Each row comes from the steps of one path. Every step used is in the known rows, and no mark comes twice. Write the path behind each row, first mark first.
Known rows
doba-vunad: [ 0.02 -1.40  0.45  0.80  1.43 -0.27  1.48 -1.17  1.94  0.28  0.74 -0.20
 -0.64 -3.37 -0.59  0.48 -0.60  0.10 -1.75 -2.87 -2.92 -0.99  1.08 -1.44
  2.96  0.50 -2.11  1.24]
vunad-bosu-rarof: [ 0.95 -0.19 -0.03  0.19  0.98 -1.37  1.79  0.94 -1.65 -0.71  3.31 -2.14
 -1.55  2.75  1.38 -1.12 -3.17  0.34 -1.99 -0.56  0.75  1.96  0.78 -0.56
  0.21 -0.50  0.60  0.00]
doba-vunad-bosu-rarof-minu: [ 0.55 -2.87  0.35 -0.44  1.91 -1.94  3.36  1.65 -1.62 -1.44  2.16 -0.24
  3.05  1.24  0.43 -1.08  1.77  0.61  0.33 -2.93 -0.31  1.17  0.54 -0.98
  1.72 -0.74 -2.60  0.17]
zoda-minu-rarof: [ 0.31  0.71  0.40 -0.40 -0.31 -0.74  0.49 -2.58  2.95  1.54 -2.16  0.28
 -0.84 -1.44  3.13  0.39 -2.97 -0.34  0.91 -0.30  4.39 -1.69  0.25 -1.86
  1.34  0.00 -0.86 -0.90]
kaze-rarof-lamak-vunad: [ 2.19  0.24 -1.01  0.48  1.11 -0.40 -0.29 -1.12  0.18 -0.46 -0.49  3.14
 -2.76  1.52 -3.72  2.65  4.57 -1.42  0.38  1.78 -4.84  0.78  0.88 -0.05
 -1.89  2.88  0.13  0.89]
lamak-vunad-bosu-rarof-minu-zoda-kaze: [ 0.69 -1.77  0.88 -0.83 -1.65 -0.06 -1.41  4.35 -1.64 -1.60 -1.39  0.22
  3.15 -0.34  1.50  0.69  1.30 -1.85  2.37 -1.82  4.18  1.61 -0.90  0.87
  0.11 -3.20  0.73 -3.36]
doba-vunad-lamak-rarof: [ 0.76 -1.09  1.80 -0.04  2.01  1.78  2.11  0.91  2.10 -0.16  1.78 -3.36
 -2.28  2.11 -2.74 -0.79 -0.43 -3.54 -1.36 -1.86 -3.15  1.07  0.56  0.17
  2.81 -3.98 -1.76  1.17]
lopidib-zoda-minu-rarof: [-2.65  0.97  1.73  1.54 -0.12 -0.63 -1.89 -3.11  3.10  1.54 -2.87  1.17
 -0.85 -1.85  2.56 -0.77 -4.60 -1.08  0.73  1.64  4.41 -1.78 -0.42  0.33
 -1.35  0.24 -0.30 -0.52]
doba-vunad-bosu: [ 0.05 -1.57  1.22  0.95  2.28 -0.84  2.85 -1.82  1.46 -0.11 -0.16 -3.10
  0.01  0.18  0.01 -1.16 -1.23  1.30 -2.41 -3.69 -2.43 -0.84  1.63  0.42
  2.49 -0.87 -2.66  1.14]
nanum-lopidib-zoda-kaze-rarof-minu: [-6.30 -1.32 -1.33  2.05 -3.09  3.88 -4.12  3.56 -0.03  0.27 -7.18  4.15
  2.10 -2.25 -0.27  0.24 -2.61  2.07  2.27  8.31 -2.68  0.14 -3.49  1.83
 -4.06  2.67  0.88  1.86]
dibez-vunad-doba: [ 1.71  0.25  1.09 -0.18  0.03  0.63 -0.08 -1.95 -0.43  0.07  1.53 -3.71
 -1.89  0.88 -0.05 -0.63 -0.57  4.57 -0.01 -2.48  2.37 -0.23 -0.14 -1.64
  1.57 -0.61 -1.15 -3.47]
zoda-minu-rarof-bosu: [-0.14  1.39 -0.69 -1.02 -0.05 -1.09  2.67 -3.09  0.91  0.61 -1.53  1.40
  0.89 -2.32  2.34 -1.14  0.03  0.30  0.66  0.45  3.45 -1.76  0.19  0.27
  0.55  1.19 -1.00  1.18]
kaze-rarof-minu-zoda: [ 0.71  1.05 -2.04  0.06 -0.90  0.17 -2.82  0.49 -0.49  0.62 -1.36  3.02
  3.72 -0.57  0.85  0.25 -2.01  3.04  0.59  3.51  3.21 -1.27 -0.25  0.55
  0.04 -1.69 -1.59 -0.24]
lopidib-nanum: [-3.59  0.89 -0.28  1.00 -0.23  1.68  1.27 -2.74 -1.66  2.26  0.01  0.71
 -1.81 -1.57 -0.44  0.69 -3.37  0.14  0.30 -0.42 -1.92 -0.87  0.66 -1.45
 -1.00  0.88  1.70  1.25]
kaze-rarof-minu: [ 0.87  0.33 -1.61  0.59 -0.66  0.59 -0.29  0.55 -1.28  0.13 -1.38  2.91
  2.18  0.21  0.16  0.55 -0.32  2.09  0.82  2.97 -0.69 -0.56  0.90 -1.23
 -0.35  1.27 -0.40  1.35]
nanum-lopidib-zoda-kaze-rarof-lamak-vunad: [-5.05 -1.30 -0.59  2.07 -1.40  2.81 -4.06  1.77  1.44 -0.33 -6.29  4.37
 -2.80 -1.00 -4.09  2.29  2.33 -1.53  1.76  7.02 -6.96  1.47 -3.44  3.10
 -5.38  4.25  1.49  1.46]
bosu-vunad-dibez: [ 2.18  0.93  0.41 -1.36 -0.02 -2.97 -1.08 -0.36  1.20  0.48  4.08 -5.20
  0.96  0.59  2.30  1.39  0.56 -0.92 -1.74 -3.01 -0.79 -1.14  0.72 -2.79
  1.47  1.00  0.06 -0.02]
dibez-vunad-lamak-rarof-minu-zoda-kaze: [ 0.75  0.22  1.50 -1.61 -2.57  4.03 -2.31  4.25 -0.10 -0.81 -2.85 -0.78
  2.86  1.34 -1.50 -2.32  1.13  2.39  1.83 -1.74  6.52  0.23 -2.04  1.40
  1.30 -6.69  0.12 -4.21]
nanum-lopidib-zoda-minu-rarof-kaze: [-5.48 -0.37  0.03  0.54 -1.02  0.51 -1.73 -2.71  2.90  2.91 -3.96  4.26
 -1.09 -2.55  2.38  0.31 -2.14  1.75  3.99  3.67  1.29 -2.63 -2.58  2.15
 -2.72  2.19 -0.19 -0.51]
nanum-lopidib-zoda: [-5.10  0.17 -0.99  1.46  0.51  1.81 -2.32 -1.67  1.10  1.65 -0.56  0.76
 -1.68 -2.23 -0.08 -0.26 -4.79 -0.75 -1.40  3.04 -2.57 -0.59 -2.00  1.78
 -2.47  2.77  1.96  2.22]
nanum-lopidib: [-2.32 -0.10 -2.33 -0.68  0.40  1.75 -0.17 -1.05  1.03  1.47  0.19 -0.05
 -1.84 -1.86  0.41  0.83 -3.23 -0.07 -1.35  1.12 -2.51 -0.37 -1.46 -0.45
  0.26  2.60  1.36  1.88]
dibez-vunad-bosu-rarof: [ 1.82 -0.38  0.61 -0.68  1.06 -1.11  1.95  1.96 -1.76 -1.46  3.23 -2.31
 -0.94  2.67  0.97 -2.42 -0.22  4.85 -2.09 -2.94  2.49  1.56 -0.99 -1.00
  0.33 -0.72 -0.40 -2.45]
nanum-lopidib-zoda-minu: [-5.07 -0.08 -1.20  1.75  0.05  2.47 -1.85 -1.97  1.95  1.51 -3.78  1.60
  0.55 -4.99  1.58 -0.49 -4.87 -1.28 -1.58  2.61 -2.25 -0.98 -1.94  0.98
 -1.69  1.68  1.07  1.48]
lamak-rarof: [ 0.57  0.00  0.62 -0.36 -0.05  0.00  1.63 -0.28 -0.10  1.00  0.93  0.38
 -2.06  1.04  1.37 -1.41 -1.77 -3.70 -1.47 -0.02 -1.61  1.29  1.68 -0.25
  1.93 -2.86  1.35  1.23]
lamak-vunad: [ 1.73 -0.26  0.35  0.13  1.11  0.31  0.30 -1.16  0.51  0.38  1.38 -0.18
 -2.44 -2.15 -0.08  2.13  0.54 -3.95 -0.60 -3.14 -2.25 -0.40  1.47 -1.44
  0.95  1.45  1.82 -0.01]
nanum-lopidib-zoda-kaze: [-6.66 -0.81 -0.15  2.20 -2.35  3.61 -3.60  1.21  1.47  0.88 -4.70  1.36
 -1.66 -4.07 -0.14 -0.04 -4.95 -0.06 -0.36  4.19 -2.76  0.03 -2.73  1.89
 -2.57  2.48  2.53  1.29]
kaze-rarof: [ 0.72  0.88 -1.28  1.40 -0.37  0.68 -0.74  0.51  0.37  0.35 -0.69  0.81
 -1.63  0.06  0.34  0.59 -3.01  2.02 -1.49  3.67 -2.09  0.03  0.46 -0.84
 -0.04  0.93 -0.53  1.45]
rarof-minu: [ 0.64 -0.19 -1.14 -0.26 -0.02  0.33  0.60 -1.74 -1.37  0.56  0.43  2.20
  2.11 -1.42  0.27  0.13 -0.07 -0.17  0.63 -1.87  0.82 -1.21  2.01 -1.60
  1.00  1.44  1.28  0.61]
bosu-rarof-minu: [ 1.13 -0.65 -1.28 -0.83 -0.09 -0.83  0.77  1.63 -2.81 -0.59  3.57  2.89
  1.39 -0.51  0.75  0.39  0.23 -0.81  0.90 -0.49  1.57  1.44  0.72 -2.64
  0.50  1.26  1.16 -0.22]
kaze-rarof-lamak-vunad-dibez: [ 3.14 -0.08 -0.73 -0.36  1.02 -2.27 -1.20 -2.17  1.03  0.05  1.06 -0.45
 -0.64  4.93 -1.65  2.03  4.54 -1.75  0.52  1.91 -4.58  0.67  1.14  0.37
 -2.03  2.38 -2.01  0.47]

Which path is each row?
[ 0.43 -2.21  0.96  0.34  2.27 -2.02  2.98  1.52  0.12 -1.15  2.91 -2.32
 -0.64  0.98  0.56 -0.94 -0.86  0.56 -2.00 -2.26 -1.77  1.71  0.25 -0.64
  2.03 -1.01 -2.72  0.33]  doba-vunad-bosu-rarof
[ 1.49  1.78  0.37 -2.80 -0.31 -4.41  1.21 -1.56  1.89  0.29  1.47 -3.83
  3.54 -0.11  4.23 -0.10  3.49 -0.44  0.66 -1.31  3.35 -2.12 -0.73 -1.17
  0.77  1.19 -2.14  0.23]  zoda-minu-rarof-bosu-vunad-dibez
[-1.02 -0.17 -0.59  0.01 -3.18  1.61 -3.21  1.10 -0.05  0.40 -3.78  2.68
  3.82 -4.03  0.99  0.31 -1.78  1.49  1.52 -0.33  4.71 -1.46  0.31  0.36
  1.23 -2.01  0.70 -1.64]  rarof-minu-zoda-kaze
[ 1.16  2.02 -1.53 -0.21 -0.46 -1.10  1.03  2.53 -1.49 -1.32  1.53  0.17
  0.65 -2.08 -0.61  0.62  3.46  2.25 -2.07  2.64 -3.61 -0.48 -0.66 -0.66
 -0.36  2.91  0.29  3.24]  kaze-rarof-bosu-vunad
[ 1.46  2.81 -0.63 -0.90  0.84  0.86  1.17  0.96 -1.18 -1.71  4.36 -4.21
 -0.62 -0.85 -3.57  0.78  2.73  0.11 -2.12 -2.58 -1.27 -0.94 -0.26 -0.62
 -0.06  2.17  2.14  2.10]  rarof-bosu-vunad-lamak
[ 1.89  2.11  0.21 -0.30  0.83  1.30 -0.95  1.33  0.72 -0.80  3.61 -5.24
 -2.25 -0.10 -2.79  2.38 -0.36 -0.66 -1.95 -3.27 -0.27 -0.87 -0.13 -2.83
  0.84  0.88  2.29  0.04]  bosu-vunad-lamak
[ 0.66  0.26 -0.19 -1.55 -0.65 -0.32 -0.55 -0.25 -0.77  1.26  0.33  2.59
  3.23  0.56  1.90 -1.80 -0.50 -2.84  0.70 -0.43  3.76 -0.05  1.01  1.18
  2.16 -5.32  0.46 -0.44]  lamak-rarof-minu-zoda
[-5.56  0.36 -0.08  0.43  0.22  0.73 -2.08 -2.55  3.84  2.32 -3.72  1.29
 -0.95 -2.06  2.57 -0.32 -5.01 -0.97  1.26  3.87  2.47 -1.48 -3.43  1.17
 -2.24  1.61 -0.10  0.52]  nanum-lopidib-zoda-minu-rarof
[ 2.11 -0.43  1.51  0.25  0.85  0.25 -0.10 -2.23 -0.11  0.37  1.81 -3.76
 -3.31  0.30 -0.08  2.50  0.00 -3.86  1.26 -2.21 -1.20  0.47  1.31 -1.45
  1.29 -0.02  0.37 -1.78]  lamak-vunad-doba
[-0.88 -0.73  0.68 -0.87 -3.51  1.40 -1.71  2.51 -0.43  0.68 -4.05  2.93
  3.41 -1.37  1.96 -1.40 -0.75 -2.24  1.82  0.80  3.57  0.57  0.38  1.29
  1.97 -5.85  0.89 -1.39]  lamak-rarof-minu-zoda-kaze
[ 0.72 -0.76  0.95 -1.31  1.41  1.39 -0.26  0.98  1.36  0.30  1.02 -1.19
  3.19  1.62 -2.07 -1.24  0.68 -2.51  0.75 -2.10  2.28 -0.23 -0.03  1.71
  3.00 -6.64 -2.69 -0.44]  doba-vunad-lamak-rarof-minu-zoda
[-2.21 -0.75  1.91  3.41 -0.89  1.01 -2.28  0.46  0.08 -1.50 -6.32  1.55
 -1.95  2.66 -3.45  0.22  2.25 -0.37  0.64  3.98 -4.66  1.41 -0.04  4.07
 -5.10  1.29  0.76  0.25]  lopidib-zoda-kaze-rarof-lamak-vunad-bosu
[-0.66 -0.94 -0.07 -0.31 -2.35  0.00 -1.60  3.76 -2.07 -0.92 -1.70  0.39
  3.92  0.17  1.92 -1.17 -2.06  1.93  1.30  0.27  5.86  1.22 -0.68  1.12
  0.23 -3.44 -0.03 -2.65]  vunad-bosu-rarof-minu-zoda-kaze
[-2.26  0.56  0.56  2.88 -0.17  1.10 -1.59 -2.55  1.24  0.74 -2.74  1.80
  0.56 -4.85  1.51 -1.04 -4.37 -1.40 -1.94  0.44 -0.42 -1.29  1.08  0.06
 -0.88  0.28  0.97  0.41]  lopidib-zoda-minu
[ 1.65  0.15  0.52 -1.26  1.15 -1.63  0.95 -4.25  2.85  0.70 -1.97  2.71
 -1.93 -0.08 -0.85  2.35  4.63 -3.87  2.67 -2.26  1.73 -0.91  0.65 -0.97
 -0.31  1.87 -0.15 -1.54]  zoda-minu-rarof-lamak-vunad
[ 0.45 -2.87  0.87  0.59  1.14 -2.14  3.43  1.26 -0.87 -0.49  2.85  0.76
 -0.80  0.43  0.13 -0.33  1.99  3.37  0.56 -2.44 -2.79  0.47  1.07  0.31
  1.39 -0.46 -2.92 -0.63]  doba-vunad-bosu-rarof-kaze
[ 0.24  1.64 -0.62 -0.81 -3.55 -1.61 -3.77  4.40  0.59 -0.96 -1.27 -2.89
  4.55 -1.33  2.10  0.25  1.61  3.70 -0.85  4.33  0.56 -0.85 -2.19  1.79
 -0.35 -1.07 -2.36  0.23]  minu-zoda-kaze-rarof-bosu-vunad-dibez
[ 2.04 -0.07 -0.17 -1.08  1.67 -1.97  2.41 -0.35 -2.28 -1.95  3.25  0.35
 -1.32  4.71 -2.30 -2.26  3.92  5.12 -1.37 -2.86  1.51  2.11 -0.36  0.13
 -1.03  0.81 -0.30 -2.25]  dibez-vunad-bosu-rarof-lamak
[ 0.65 -2.07  0.07 -0.01  2.86 -2.87  3.35 -0.80 -0.39 -1.53  2.91  0.16
 -0.95  3.11 -2.91 -0.83  3.38  0.99 -1.42 -2.15 -2.71  2.18  0.92  0.69
  0.51  0.52 -2.64  0.55]  doba-vunad-bosu-rarof-lamak
[ 2.59 -0.96  0.31 -0.74  1.37 -1.90  0.34 -1.15 -1.90 -1.13  4.82 -0.58
 -4.29  3.31 -2.99  2.78  4.67 -4.14  2.25 -0.71 -1.37  3.46  0.46 -1.33
 -0.75  1.43  0.33 -2.39]  bosu-rarof-lamak-vunad-doba
[ 0.45  0.87 -1.31 -0.65 -0.38 -0.10 -1.99 -1.80 -0.48  1.14  0.34  2.19
  3.76 -2.21  0.89 -0.04 -1.81  0.76  0.34 -1.47  4.72 -1.99  0.98  0.29
  1.30 -1.53  0.17 -0.76]  rarof-minu-zoda
[ 1.27  1.00  0.80 -0.19  0.80  2.29  0.87  0.45  0.32  0.41  1.92 -3.17
 -3.20  3.78 -1.76 -1.06 -2.68 -3.67 -1.16 -0.14 -0.86  1.43  0.93  0.16
  1.12 -3.51  1.49  0.94]  vunad-lamak-rarof
[ 2.27 -1.62  0.33 -1.08  1.47 -1.50  2.39  1.68 -3.06 -1.45  2.84 -0.29
  1.46  2.30  0.83  0.67  2.96 -3.45  1.51 -3.20  0.34  1.72  0.90 -1.16
 -0.24  0.14  1.25 -1.05]  lamak-vunad-bosu-rarof-minu
[ 2.02 -0.20  0.34  0.01  2.42 -1.09  2.07 -3.98 -0.52 -0.54  0.31 -0.40
 -2.16  3.31 -2.88  0.66  4.13 -2.52 -0.57 -4.02 -2.87  0.24  2.43  1.38
 -1.06  1.55  1.42  0.19]  rarof-lamak-vunad-bosu
[ 0.28  1.41 -2.08  0.78 -0.25  0.29  1.40  0.17 -1.61 -0.56  0.12  1.78
  0.19 -0.85 -0.45 -1.04 -0.07  2.81 -1.76  4.61 -3.12 -0.10  0.47  1.28
 -1.01  2.36 -0.80  3.53]  kaze-rarof-bosu
[ 0.91  1.70 -0.12 -0.90  0.87  1.98  2.86  0.09 -1.76 -0.56  2.86 -2.08
 -1.42  2.87 -2.43 -2.86  0.43 -3.04 -1.49  0.62 -1.68  1.39  0.91  2.53
  0.22 -2.13  1.49  2.87]  vunad-lamak-rarof-bosu
[ 0.56  2.31  0.28 -2.29  0.18 -3.15  1.76 -0.26  0.25 -0.18  3.08 -1.10
 -0.85 -0.69  0.47  0.49  3.47  0.33  0.39 -1.14  2.77 -1.67 -0.97 -0.73
  0.33  2.81  0.94  1.61]  minu-rarof-bosu-vunad
[ 2.01  1.61  1.45 -1.20  0.52  0.91  0.60  2.78  0.50 -0.41  3.45 -4.97
 -2.67  2.80 -1.85  0.74  0.78 -4.31 -1.62 -2.11 -1.40  1.14 -0.05 -1.74
  1.63 -3.01  2.52  0.47]  bosu-vunad-lamak-rarof
[ 1.48  0.33  0.85 -0.08  1.16  0.22  1.93 -1.35 -0.43 -0.42  0.04 -2.94
 -0.34  1.83  0.63 -2.62 -0.67  5.50 -2.44 -4.43  1.67 -0.98  0.47  0.00
  0.78 -0.52 -0.29 -1.66]  dibez-vunad-bosu
[ 1.99 -1.01 -0.08 -1.44  0.73 -1.03  2.32  1.96 -3.48 -1.89  2.56 -0.19
  2.77  2.86  1.00 -2.40  2.42  4.85  0.12 -3.67  3.89  1.02 -0.59 -1.48
  0.10 -0.42 -0.32 -2.73]  dibez-vunad-bosu-rarof-minu
[-0.48 -0.89 -0.95  1.34 -3.35  2.33 -1.53  3.46 -0.97 -0.54 -5.42  3.21
  2.12 -1.69  0.24  0.98 -0.53  2.60  1.93  4.17 -0.83  0.10  0.09 -1.19
 -0.45  0.92  0.01  0.25]  zoda-kaze-rarof-minu
[-2.59  0.32  1.80  1.76 -1.26 -0.90 -1.47 -3.38  2.11  2.21 -3.09  4.30
 -0.98 -2.44  2.20 -0.23 -1.67  1.72  3.47  1.47  3.19 -2.95  0.58  1.28
 -1.88  0.76 -0.34 -1.52]  lopidib-zoda-minu-rarof-kaze
[ 2.21  0.05 -0.20  0.73  1.92 -0.83  1.35 -1.81 -0.31 -0.86 -1.45  0.23
 -2.11  4.87 -2.94  0.96  3.86 -0.39 -0.36  0.90 -4.53  0.92  1.36  1.67
 -2.24  1.40 -0.39  0.71]  kaze-rarof-lamak-vunad-bosu
[ 2.74 -0.50  0.72 -0.71  1.02 -1.67 -0.61 -2.12  1.32  0.74  2.92 -3.70
 -0.29  1.01  1.86  1.63  0.62 -4.09 -0.29 -3.04 -2.04 -0.48  1.65 -0.99
  0.67  0.99 -0.36 -0.44]  lamak-vunad-dibez
[ 1.27  1.89 -0.44 -0.09 -0.64 -1.27  0.63  1.46 -2.16 -1.33  1.92 -3.37
 -0.19  0.54 -0.65  0.94  2.81  2.53 -0.15  3.50 -2.53  0.39 -0.75 -0.58
 -0.11  1.23 -1.13  1.23]  kaze-rarof-bosu-vunad-doba
[-0.60 -0.89 -0.86 -0.63 -3.25  0.44 -3.09  4.37 -1.57 -0.63 -0.74  3.23
  3.26 -3.20  1.51  0.49 -1.37  0.77  1.78  1.19  5.55  1.15 -1.15 -0.61
  0.81 -2.10  0.58 -2.62]  bosu-rarof-minu-zoda-kaze
